(in the rows, 128 means zero)
Known rows, with every way that one mark hangs from another:
k549(k971(k334 k452)): [118 134  77 114 139 143  63 142 132 125 121 136  67 119 156 151  97  70
 120  76 134 124 137 115 118 146 154  85 146 177  82 138 153 111 187 154
 103  78 102 188 115  90 158 112 152 105]
k564(k755(k271(k971(k695)) k845)): [123 102  85 122 108 157  86 148 145 155 114 121  81 144 123 150  81  89
 152 108 138 128 122 107 101 155 130  95 148 178 106 136 150  67 146 143
 108 120  91 161 140  97 109  94 148 113]
k755(k271): [101 114 108 123 112 152  66 148 124 137 117 103  79 121 151 149 111  86
 148 120 131 133 111 110 110 143 119  99 135 174 123 130 161  80 157 131
 125 100 116 145 136 102 125 115 139 111]
k564(k755(k271(k971(k452)) k845)): [125 105  77 117 119 151  87 154 138 157 105 123  83 138 123 144  84  84
 148 101 139 124 117 105 100 154 135 104 145 176  95 136 152  76 157 143
 100 121  97 170 142  84 108  88 155 119]
k845(k755(k271(k971(k334 k695)) k564)): [ 95 106  78 132 108 176  81 153 141 148 116 110  66 120 146 138  98 102
 167  97 154 140 117 108  97 141 111  90 124 190 126 137 159  93 125 132
 120 115 106 156 134  81 116  87 138  91]
k695(k755(k271(k971(k6)) k564 k845)): [ 78  80  86 128 101 149  81 166 146 142 103 120  50 132 123 140  90  88
 184 118 135 141 121  89 107 154 129 104 128 176 117 171 162  93 131 118
 109  94 119 159 154  79  95 101 125 114]
k845(k755(k271 k564)): [ 91 120  98 129  97 162  84 159 130 150 115  98  73 118 156 135 106  97
 171 117 139 145 112 115  97 142 103 101 126 193 126 122 160  87 115 119
 136 115 131 145 138  82 105  96 144 110]
k271(k971(k695)): [109 117  88 109 130 154  72 126 132 125 111 121  86 125 129 146 104  85
 112  96 154 133 132 112 112 149 148  90 145 173 119 146 150  74 166 130
 118 101  92 166 122 114 126 120 119  94]
k755(k271(k971(k334)) k564): [ 96  97  69 131 108 176  83 152 137 128  90 111  56 136 130 155  99  89
 172 114 136 130 113  96 103 142 126  98 121 163 110 150 163 101 151 142
 106 106 103 142 133  95 123 102 133  93]
k549(k971(k6(k895) k271)): [110 158  82 114 131 119  80 136 144 108 139 141  66 111 140 133  95  75
 132  73 133 100 131 108 124 161 147  88 147 208 105 141 148 114 178 136
 106  92  76 179 136  91 153 125 164 110]
k845(k755): [106 135 105 113 113 146  81 153 116 147 135 104  99 108 159 127 123  90
 131  98 146 144 115 135  97 141 122 103 140 183 121 110 146  70 126 114
 148 113 134 159 123  93 105 108 146 121]
k971(k271): [107 136 104  96 128 137  69 142 125 108 136 126  89 129 137 145 106  75
 133  90 141 123 121 127 101 133 130 104 142 176 115 138 164  78 165 137
 143 127 114 146 124 110 128 124 145 118]
k971(k695(k755)): [ 99 110 128 111 119 140  62 140 146 130 137 126  79 124 153 137 110  86
 133  92 150 150 138 129 102 144 136  93 150 189 131 147 161  72 138 127
 151  96 120 167 133 102 126 132 115 104]
k895(k6): [114 122 106 113  97 145  78 147 107 120 107 130 110 112 144 139 117  73
 140 120 136 122 114 111 117 164 150 113 151 185 125 130 146  76 155 115
 133  98 109 143 107 105 118 112 137 124]
k452(k971): [ 93 121 115 115 114 118  87 140 128 126 112 107  75 116 150 147 117  77
 127 101 129 126 123 127 112 133 155 114 147 174 112 137 148  70 165 135
 123  97 128 160 118 120 126 110 136 108]
k549(k971): [111 140  98 118 118 138  69 142 126 127 123 116  80 123 149 150 108  75
 118 109 122 132 129 114 122 157 142  92 142 176  98 122 141  91 173 126
 120  76 111 164 120 114 137 128 141 121]
k452(k971(k334 k695)): [ 92 110 106 115 115 131  82 134 143 120 121 125  61 120 155 157 104  80
 136  75 143 129 135 133 109 124 160  96 152 180 113 153 157  78 162 165
 118  97 108 171 110 118 151 101 137  85]
k549(k971(k271 k334(k755) k452 k695)): [113 126  86 117 146 144  51 148 153 112 146 158  59 123 141 140  64  70
 119  46 151 114 149 121 119 136 133  90 154 208 110 150 175 121 200 176
 117  91  67 204 112  88 175 109 155  99]
k971(k271 k452): [109 136  95  87 150 130  61 137 130 109 130 140  79 122 142 138  93  70
 125  71 154 119 127 122 102 130 139 100 148 189 106 152 177  93 182 147
 124 128 108 173 130  84 141 113 147 108]
k755(k271(k971(k6)) k564 k845): [ 77  98  64 124  91 162  92 148 139 133  76 118  40 139 114 155  63  82
 190 128 130 137 120  77 116 149 131  91 127 176 104 170 165  92 141 138
  84 104  94 148 143  87 106  88 138 104]
k271(k755 k971(k6(k895) k334 k452)): [136 139  37 112 153 133  94 142 135 118 110 143  71  97 134 102  97 101
 115  30 173  80 119 117 108 150 166  98 140 178 112 170 157  95 183 135
  82  92  63 210 135  60 154 108 164  78]
k564(k755(k271(k971(k6 k695)) k845)): [118 107  80 118 106 150  91 146 151 151 113 125  80 137 118 146  78  84
 155  99 140 128 124 103 109 152 136  94 149 189 106 146 151  72 147 147
 102 121  83 172 141  85 113  88 158 107]
k549(k971(k695(k755))): [105 121 111 125 120 134  56 139 147 131 138 127  69 122 154 144 102  83
 124  97 134 138 143 116 118 157 139  83 146 193 113 137 146  92 162 126
 129  71 109 178 130 107 143 131 125 108]
k695(k971(k271)): [109 122 124  93 134 142  67 149 138 104 139 138  78 116 141 140 129  79
 116 100 142 134 126 102  92 146 150 117 160 183 127 144 162  80 176 128
 148 123 129 157 129 114 131 136 117 120]
k845(k755(k271(k971(k695)) k564)): [ 93 110  85 131 104 170  80 150 139 149 112 104  71 121 145 134  96 104
 161 108 150 139 116 106 100 148 108  91 125 196 131 134 156  89 125 120
 122 112 110 155 139  84 111  91 133  95]
k334(k755 k971(k6(k895) k695)): [ 97 131 127 147 133 140  94 153 163 130 130 154  77  92 130 105  71  55
 118  73 143 115 154 111 131 150 138 142 174 213 137 143 184  99 170 153
 138  84  58 182 103  80 141 132 157 119]
k271(k971(k6 k452)): [104 126  69  98 148 131  79 130 132 123 102 128  82 110 125 128 102  72
 109  75 155 121 126 100 123 145 165 102 147 183 101 162 151  92 185 136
  93 102  89 197 129  73 130 100 143  90]
k452(k971(k271 k334)): [ 98 114  98 108 125 124  81 148 136 108 132 130  68 121 144 153 112  74
 142  68 137 112 119 134 107 119 154 112 145 172 108 152 159  85 175 161
 121 114 115 160 111 117 144  98 151 100]

Rows:
[ 98 132 121 140 150 134  87 148 167 131 123 164  69  88 134  99  59  50
 110  57 152 111 159 106 132 147 144 141 178 221 131 155 194 110 184 162
 123  87  53 204 107  59 152 124 160 110]
k334(k755 k971(k6(k895) k452 k695))
[ 99 145  75  97 104 129  91 149 139  98 116 134  64 129 122 130  63  84
 169  73 147 108 126 116 113 127 132 103 136 189 116 180 172  78 150 138
 117 124  90 161 133  83 129 104 166 103]
k971(k6 k271(k755(k564 k845)))
[104 116  84 117 139 133  84 133 153 127 124 137  72 107 129 117 111  91
 124  71 162 119 134 109 110 165 159  91 150 197 129 160 149  92 155 122
 110  92  78 191 145  83 129 124 128  90]
k271(k971(k6(k895) k695(k755)))
[110 136  83 115  88 150  96 153 118 124  93 114  65 138 136 134  71  97
 163 107 140 125 128 125  99 140 128 102 130 161 114 151 166  58 130 119
 124 101 118 143 128 102 113 122 139 120]
k271(k755(k564 k845))
[ 99 129  79  90 139 137  69 122 155 116 121 153  58 113 150 142  77  67
 134  39 166 138 150 121 118 121 165  76 160 206 100 178 178 104 165 183
 104 109  71 213 119  57 174  92 158  65]
k971(k6 k334 k452 k695)
[ 96  91  98 140 112 157  73 173 122 145 110 119  73 123 114 133  77  83
 138 112 136 128 119 106 115 149 111 125 136 173 134 134 167  84 166 133
 125  90  89 167 121 106 102 107 142 138]
k334(k755(k271(k971) k845))
[ 84  93  69 124 105 173  76 136 145 137  76 129  32 144 124 158  46  86
 181 120 145 140 134  81 110 150 126  77 131 185 107 174 179  96 151 148
  80 106  89 157 144  86 121  90 123  95]
k755(k271(k971(k452 k695)) k564 k845)
[127  99  74 123 110 161  91 160 138 152 112 123  84 141 120 153  92  85
 158 102 135 126 114 112  96 152 134 102 142 163  94 132 148  75 146 149
 108 120  98 159 135  95 108  90 160 118]
k564(k755(k271(k971(k334)) k845))
[ 91 135  92 108 112 103  98 145 146 101 116 119  62 116 136 129  91  86
 148  68 140  95 122 121 119 121 150 119 141 195 122 176 161  78 170 141
 112 114 103 171 128  96 139  97 161  89]
k452(k971(k6 k271(k755(k564))))
[ 75  96  70 125  89 167  87 136 151 132  79 124  35 143 115 158  50  86
 190 122 138 141 132  79 119 150 130  80 129 189 111 179 169  92 140 145
  84 104  81 153 141  87 117  89 132  92]
k755(k271(k971(k6 k695)) k564 k845)
[104  70 124 120 129 154  58 177 154 133 149 133  62 108 157 136 152  91
 143 101 139 145 117  95  88 153 144 117 153 175 134 150 163  95 158 126
 145  93 145 168 144  93 128 127 110 112]
k695(k755(k271) k971(k334))
[113 136  58 115 113 141 100 146 132 114  90 112  76 120 120 115  93  99
 134  81 152 104 120 107 114 143 147 109 129 171 120 168 150  73 159 111
 104  98  89 173 132  84 121 113 147  89]
k271(k755(k564) k971(k6))
[ 90  95 114 119 118 126  77 145 153 126 133 129  59 118 157 148 114  84
 141  72 144 132 134 135 104 128 158 102 150 182 119 158 157  81 155 153
 127  91 119 177 118 110 142 103 129  88]
k452(k971(k334 k695(k755)))
[ 79 105  91 125  80 168  86 152 131 136  83 113  41 147 132 164  66  82
 198 142 123 147 124  97 104 145 114  91 127 172 106 150 173  86 125 139
 110 107 118 127 140  99 107 103 132 121]
k755(k271 k564 k845)
[103 144  89 106 133 123  63 119 154 122 121 139  59 114 151 142  74  70
 115  72 144 128 151 102 137 149 158  73 156 217  99 160 155 109 185 152
  95  80  76 211 129  76 169 109 150  85]
k549(k971(k6 k452 k695))
[ 90  99 111 114 125 147  58 140 160 135 115 132  49 126 155 135  81  87
 155  88 157 144 142 107 103 142 128  86 146 209 127 169 186  99 148 140
 124 101 111 184 152  67 138 112 116  85]
k971(k452 k695(k755(k271 k564)))
[111 134  64 115 114 144  94 131 145 113  95 120  69 124 121 119  76 104
 135  74 161 106 132 108 116 140 146  94 133 188 130 178 157  71 156 124
 103  99  73 179 134  85 135 112 139  71]
k271(k755(k564) k971(k6 k695))
[ 96 107  62 122 126 145  81 139 135 142  96 134  49 114 126 137  72  84
 158  98 146 119 116  84 116 164 144  86 139 188 108 165 162 101 169 139
  69  95  75 179 151  74 124  93 147 106]
k755(k271(k971(k6(k895) k452)) k845)
[ 91 109 121 113 106 146  72 143 152 127 123 125  66 134 148 140 100  88
 150 101 148 152 145 124  98 142 131  91 144 192 129 152 168  80 126 128
 149 103 123 161 136  97 123 129 111 101]
k971(k695(k755(k564)))
[122 131  66 120 114 152  94 150 122 119  92 109  82 128 125 121  98 107
 130  93 150 105 117 115 103 146 137 110 125 156 122 152 152  65 158 106
 116  98 104 156 130 102 114 125 131  99]
k271(k755(k564) k971)
[ 89 135 105 109 127 103  92 122 161 105 131 141  52 107 141 133  88  81
 139  58 151 101 135 121 117 136 159  97 159 220 128 168 162  93 170 156
 106 113  76 183 133  98 156 107 152  82]
k452(k971(k6(k895) k271 k695))
[ 88 112 101 123 115 116  94 159 142 121 121 123  66 106 136 133 104  67
 132  63 135 117 127 129 122 120 159 129 154 187 116 154 156  91 171 163
 122  93  99 193 103  97 140  93 165 102]
k452(k971(k6 k334(k755)))
[121 112  99 119  98 151  89 156 135 154 116 116  84 142 132 150  89  82
 162 116 127 133 118 119  98 150 123 103 146 175 101 123 154  68 137 142
 123 123 112 150 139  95 106 100 159 129]
k564(k755(k271 k845))
[125 123  65 117 118 148  86 150 112 130 102 116  85 123 123 127  88 102
 126  94 151 108 113 116 106 153 142 103 130 149 117 152 146  52 165 109
 105  91  99 160 127 111 108 116 137 115]
k271(k755(k845) k971)
[ 76  93 126 161 100 176  84 168 159 142 102 140  51 128 122 138  34  58
 168 121 127 137 151  90 126 142 106 138 154 193 133 153 199  93 154 158
 132  87  79 144 106  94 120 112 140 130]
k334(k755(k271 k564 k845) k971(k695))
[110 138  84 103 106 143  85 153 126 106 117 129  69 140 129 137  70  93
 163  89 146 112 123 125  98 133 120 103 132 172 118 158 172  69 147 129
 131 122 108 139 131 104 122 118 147 118]
k971(k271(k755(k564 k845)))
[100 128 122 120 146 150  69 128 150 130 116 146  79 110 153 139  77  53
 116  89 144 135 151 105 123 139 151 115 168 187 104 154 181  85 181 154
 121  96  94 165 106  85 148 122 135 103]
k334(k971(k452 k695))
[121 119  69 117 116 151  79 135 125 128 105 124  77 127 126 130  74 106
 125  86 161 113 128 116 110 149 141  88 134 165 125 162 152  52 162 119
 103  89  81 167 126 110 124 116 128  99]
k271(k755(k845) k971(k695))
[112 110  75 112 133 162  73 131 134 122 118 131  78 126 132 151 107  83
 120  78 158 134 132 119 105 141 153  86 144 165 110 149 152  81 165 149
 115 102  86 169 114 110 138 113 128  86]
k271(k971(k334 k695))
[111 120  64 120 102 160  91 137 133 122  87 124  61 140 120 133  60 107
 149  94 158 118 135 110 106 148 136  87 130 167 121 172 160  59 146 121
 102  97  85 159 131 106 119 115 122  95]
k271(k755(k564 k845) k971(k695))
[116 129  81 118 148 138  57 161 139 114 142 149  66 118 138 138  81  67
 117  55 142 107 136 120 117 138 135 105 148 190 101 140 169 123 202 165
 118  93  83 198 111  89 160 110 164 115]
k549(k971(k271 k334(k755) k452))
[106  98 100 134 133 150  67 168 127 141 113 117  82 112 125 119  93  83
 116  92 146 117 118 108 114 145 115 130 140 184 136 133 170  95 184 134
 127  91  89 186 124  90 120 109 143 121]
k334(k755(k271(k971(k452))))
[112 125  53 104 154 143  85 120 152 120 113 155  58 106 133 128  89  82
 120  41 172 113 140 108 112 150 172  78 154 197 106 170 164 110 175 160
  83 102  54 210 131  67 162 105 146  69]
k271(k971(k6(k895) k334 k452 k695))
